Each row was made from one small tree. The marks that hang from a mark follow it in brackets, in alphabetical order. Every link used is in the known rows. Write each row's tree.
Known rows
fosav{liga{beson lapuv{kezal{fifis}}}}: [-0.66,-0.72,+1.58,-1.56,+4.66,-0.93,-1.43,-2.63,+1.92,+0.23,+0.51,-0.11,-2.20,+1.95,+1.53,-2.98,+1.60,+1.52,-1.93,+3.54,-2.46]
fosav{liga{lapuv{kezal{vipid}}}}: [-2.47,+1.12,+1.29,-1.17,-1.82,-0.57,+0.10,-0.18,+3.56,-1.42,+2.73,+2.96,-1.64,+1.83,+4.51,-3.19,+2.66,+0.87,+1.85,+0.87,-0.87]
luzi{vipid{zaneg}}: [-3.06,+5.48,-1.40,-1.87,-1.30,-0.37,+4.40,-0.28,+2.79,-1.63,-2.28,-2.35,+4.01,-4.39,-0.18,+2.84,-1.70,-2.65,+0.85,-1.74,+2.88]
lapuv{liga}: [-1.94,-0.21,-0.25,-1.34,-3.66,-2.34,+5.21,+1.47,+2.12,-0.93,-0.97,-1.04,+0.75,-2.60,+1.19,+0.77,+1.37,+1.36,+0.14,-0.71,+1.49]
beson{liga{fosav}}: [+0.30,-2.61,+0.28,+0.65,-3.64,-2.51,+1.33,-0.04,+1.86,+0.82,-2.36,-0.85,-0.28,-2.32,-2.45,-3.25,+0.17,-0.44,-2.37,-3.93,+0.05]
liga{beson lapuv}: [+3.47,+1.72,+0.52,-0.77,+5.22,+0.66,-1.08,-2.59,+0.42,+0.60,-0.26,-4.62,-0.62,+0.76,-0.06,-0.05,-1.41,+0.60,+0.11,+1.82,-1.95]
liga{beson}: [+2.64,+2.23,-0.38,-2.68,+3.11,-2.01,+2.68,-0.61,+0.54,-0.98,-0.18,-3.63,-0.80,-1.27,-1.12,+0.73,-0.30,+0.03,-0.98,+0.09,-0.03]
fedefe{luzi{vipid{zaneg}}}: [-1.77,+3.87,-2.58,-3.25,-0.16,-1.31,+3.29,-0.71,+1.05,-2.87,-2.69,+0.96,+3.89,-4.37,-1.30,-0.72,+0.81,-0.44,+3.30,-2.59,+2.84]
liga{fosav lapuv{kezal}}: [+2.18,-1.83,+1.45,+2.59,+2.52,+0.31,-1.61,-0.58,-0.16,+0.44,-1.10,-1.13,+1.01,+0.53,+0.34,-2.73,+1.45,-2.39,+0.88,-0.10,-1.74]
losi{fosav{liga{lapuv{kezal}}}}: [-0.28,-1.85,+2.52,-3.01,+0.45,-1.97,+0.27,-3.86,+4.27,-1.59,+0.26,+0.60,+1.87,+2.72,+5.61,-3.52,+2.48,-0.79,+0.75,-0.82,-1.01]
fosav{liga{lapuv}}: [-1.28,+1.02,+1.68,-1.81,+0.21,-2.72,+0.69,-3.06,+5.74,-0.68,-0.68,-0.37,-0.47,-0.22,+3.61,-3.47,+2.56,+1.90,-0.60,+1.28,-2.54]
fosav{liga{beson}}: [-0.07,+2.19,+0.63,-4.11,+1.03,-4.49,+2.87,-1.70,+3.89,-0.84,-0.50,-1.29,-1.17,+0.12,+1.10,-0.72,+0.56,+1.59,-2.45,+0.02,-1.16]
liga{beson fosav lapuv}: [+4.62,+0.50,+0.34,+0.98,+4.55,-0.05,-3.87,-2.99,-0.32,+2.28,-2.54,-4.55,+0.55,+0.94,-2.77,+1.16,-2.36,-0.51,-1.30,+0.49,-3.17]
lapuv{kezal{vipid{luzi}}}: [-0.87,+2.26,-2.50,-0.74,-2.30,-0.20,+3.56,+3.59,-1.94,-3.99,+3.34,+3.58,-0.31,-0.49,+1.64,+1.94,+2.29,+1.10,+2.54,-0.28,+4.27]
fosav{liga{lapuv{kezal}}}: [-1.42,-0.32,+2.35,-1.13,+1.08,-1.87,+1.33,-1.29,+3.87,-0.98,+0.99,+0.91,-0.74,+1.40,+4.97,-5.18,+3.35,+0.52,+0.32,+1.21,-1.66]
kezal{fifis vipid{luzi zaneg}}: [-2.73,+4.99,-4.34,-2.73,-1.84,+1.35,+1.64,-0.59,-0.47,-2.75,+0.27,+1.95,+0.76,-6.21,-2.15,+8.70,-0.11,+1.72,-0.29,+3.06,+2.59]
kezal{vipid}: [-1.63,+3.59,-1.71,-2.58,-3.78,-0.75,+2.21,+0.96,+2.04,-2.96,+1.96,+1.20,-1.31,-2.78,+0.04,+0.96,+0.97,+0.36,+1.96,-0.65,+1.59]
beson{liga{fosav lapuv{kezal{vipid{luzi zaneg}}}}}: [+1.00,-0.40,-0.63,+2.70,-2.78,+2.86,-1.20,+1.11,-2.82,+1.45,+0.19,+1.68,+1.55,+0.46,-0.04,+1.90,-2.84,-0.01,+0.51,-1.97,+1.46]
liga{beson fosav lapuv{kezal{fifis vipid}}}: [+1.56,-0.32,-0.63,+1.94,+3.35,+2.45,-6.04,-0.76,-2.78,+1.39,+0.47,+0.15,-1.23,+1.55,-3.56,+1.91,-1.60,-0.88,-0.25,+2.12,-2.11]
liga{beson fosav lapuv{kezal{fifis vipid{zaneg}}}}: [+1.67,+1.71,-0.26,+1.03,+3.82,+4.22,-4.77,-1.41,-3.39,+2.26,+0.17,-0.78,+0.23,+0.51,-3.37,+4.72,-3.27,-2.45,-0.30,+2.48,-2.23]
nare{luzi}: [+0.08,+2.39,-0.89,-0.33,+1.70,-2.31,+2.07,+0.80,+1.35,-4.08,-1.56,-1.97,-1.81,-3.30,+2.11,-4.58,+2.14,+1.85,+0.84,+0.57,+1.67]

Which tree is each row?
[+2.80,+2.57,-1.47,+0.43,+3.23,+2.59,-1.54,+0.92,-3.51,-0.79,+3.31,+0.29,-0.98,+3.15,+0.98,+3.16,-1.80,+2.00,+2.35,+1.77,+1.64]  liga{beson lapuv{kezal{vipid{luzi}}}}
[-0.68,-3.35,-0.28,+0.86,+0.33,-1.15,+0.41,+1.98,-2.81,+1.29,-1.72,-0.22,+0.07,-0.02,-3.52,+2.56,+0.19,-0.27,-2.55,+0.65,+0.23]  lapuv{kezal{fifis} liga{beson fosav}}
[+1.33,-1.85,+0.43,+0.61,-0.34,-1.59,+2.21,+3.38,-2.70,+1.39,-1.04,-1.06,+1.18,+1.94,-1.26,+2.14,-0.99,-0.94,-0.90,-1.84,+0.89]  lapuv{kezal liga{beson fosav}}
[+1.24,-4.58,+1.89,+3.44,-0.77,+0.25,-1.45,+0.27,-0.18,+1.80,-1.21,-0.49,-0.33,+0.80,-0.10,-5.87,+0.18,-1.30,-0.39,-2.64,-0.82]  beson{liga{fosav lapuv{kezal}}}
[-0.23,+0.24,-1.04,+0.55,-3.87,-0.15,+1.13,+4.52,-3.26,+0.82,+1.27,+1.47,+0.26,+2.40,-1.65,+4.39,-2.15,-0.40,+0.89,-2.38,+1.82]  lapuv{kezal{vipid} liga{beson fosav}}
[-1.37,-3.97,+0.07,+3.42,-2.81,+2.01,-4.30,+0.40,-0.60,+1.45,+0.24,+2.37,-1.83,-0.32,-2.37,-3.50,+0.26,-0.28,-0.42,-0.95,-0.45]  beson{liga{fosav lapuv{kezal{fifis vipid}}}}
[+0.24,-2.83,+0.78,+3.09,-3.61,+1.69,-2.51,+1.37,-0.74,+1.42,+0.81,+1.92,-1.22,+1.23,-0.29,-3.93,-0.68,-0.84,+1.00,-2.89,+0.06]  beson{liga{fosav lapuv{kezal{vipid}}}}
[-1.00,-2.74,+0.61,+1.26,-3.34,-2.02,+3.27,+3.42,-0.83,+0.25,-1.29,+0.57,+1.71,-0.18,+0.26,+0.04,+1.90,-1.30,+0.11,-2.22,+1.20]  lapuv{kezal liga{fosav}}
[+1.38,-3.18,+1.16,+2.35,-1.72,-0.26,-2.02,-1.64,+1.52,+2.16,-2.53,-1.93,-0.26,-0.75,-1.50,-4.04,-0.61,-0.21,-1.27,-2.46,-1.61]  beson{liga{fosav lapuv}}
[-1.13,-0.96,-3.61,+1.20,-2.70,+0.18,-0.87,+3.77,-5.10,+0.05,+0.48,+3.34,+0.36,+0.92,-3.81,+8.27,-1.41,+2.69,-1.22,+0.64,+2.65]  lapuv{kezal{fifis vipid{luzi}} liga{beson fosav}}
[+3.34,+0.26,+1.42,+0.08,+6.31,+1.50,-0.16,-0.50,-1.37,+0.24,+1.40,-2.97,-0.89,+2.55,+1.40,-1.99,-0.43,-0.53,+1.29,+1.82,-0.40]  liga{beson lapuv{kezal}}
[+1.36,-0.22,-0.51,-0.42,-1.46,-2.78,+1.67,+0.90,-0.51,+1.84,-2.62,-2.77,+1.52,-0.16,-2.36,+4.07,-1.88,+0.57,-2.06,-1.84,-0.40]  lapuv{liga{beson fosav}}
[-3.27,+2.67,-0.79,-1.55,-0.27,+1.17,-0.11,-1.56,+1.34,-1.24,+1.31,+3.72,+0.31,-0.61,+2.97,+2.74,+1.48,+2.16,+0.01,+3.67,+0.14]  fosav{liga{lapuv{kezal{fifis vipid{luzi zaneg}}}}}
[-1.96,+0.75,-1.19,-0.25,-2.31,+1.90,+0.43,+2.53,-3.60,+1.80,+0.18,+1.47,+1.14,-0.80,-3.40,+7.89,-2.72,-1.55,-0.91,+0.58,+0.91]  lapuv{kezal{fifis vipid{zaneg}} liga{beson fosav}}
[-0.41,-5.49,+1.28,+3.67,-0.02,+0.93,-3.12,-0.77,-0.29,+1.85,-1.44,+0.19,-1.07,-0.88,-2.01,-5.35,+1.06,-0.66,-1.73,-0.34,-1.27]  beson{liga{fosav lapuv{kezal{fifis}}}}
[-1.39,-2.00,+0.50,+2.61,-2.29,+3.52,-2.97,-0.20,-1.32,+2.34,-0.29,+1.67,-0.20,-1.31,-2.03,-0.82,-1.45,-1.79,-0.47,-0.43,-0.72]  beson{liga{fosav lapuv{kezal{fifis vipid{zaneg}}}}}
[+2.94,-2.19,+0.67,+2.01,+6.21,+1.15,-4.70,-2.11,-2.32,+1.79,-1.50,-2.35,-0.46,+1.02,-3.26,-0.32,-0.50,-1.18,-1.50,+2.54,-2.72]  liga{beson fosav lapuv{kezal{fifis}}}
[-0.10,-0.75,+0.52,-0.89,+0.27,-0.99,+5.16,+3.41,-2.07,-0.06,+1.13,-1.04,+0.11,+1.76,+1.21,+0.82,-0.21,+0.17,+0.30,-0.51,+2.12]  lapuv{kezal liga{beson}}
[+0.52,+4.47,-0.23,-2.29,+1.53,+1.09,+0.28,-0.86,-0.55,+0.02,+2.31,+1.32,+0.29,+3.20,+3.24,+4.09,-2.51,+2.04,+0.54,+1.83,+0.29]  fosav{liga{beson lapuv{kezal{vipid{luzi zaneg}}}}}
[-0.38,+1.01,+0.53,+0.61,-0.12,+2.44,-0.22,+0.96,+0.20,-1.54,+3.05,+1.20,-1.18,+0.72,+2.65,-2.29,+1.56,-0.81,+3.51,+1.03,+0.63]  liga{lapuv{kezal{vipid}}}
[-0.05,-0.70,+1.80,-3.69,+0.04,-2.63,-0.21,-5.59,+5.83,-1.16,-1.12,-0.59,+2.08,+1.14,+4.44,-2.05,+1.53,+0.16,-0.10,-0.72,-1.92]  losi{fosav{liga{lapuv}}}
[-2.52,-2.80,+0.31,+1.81,-2.20,+2.66,-1.78,+0.67,+0.11,+0.12,+2.17,+2.45,-3.15,-0.63,+0.16,-5.09,+1.09,+0.81,+0.75,+0.59,+0.70]  beson{liga{lapuv{kezal{fifis vipid}}}}
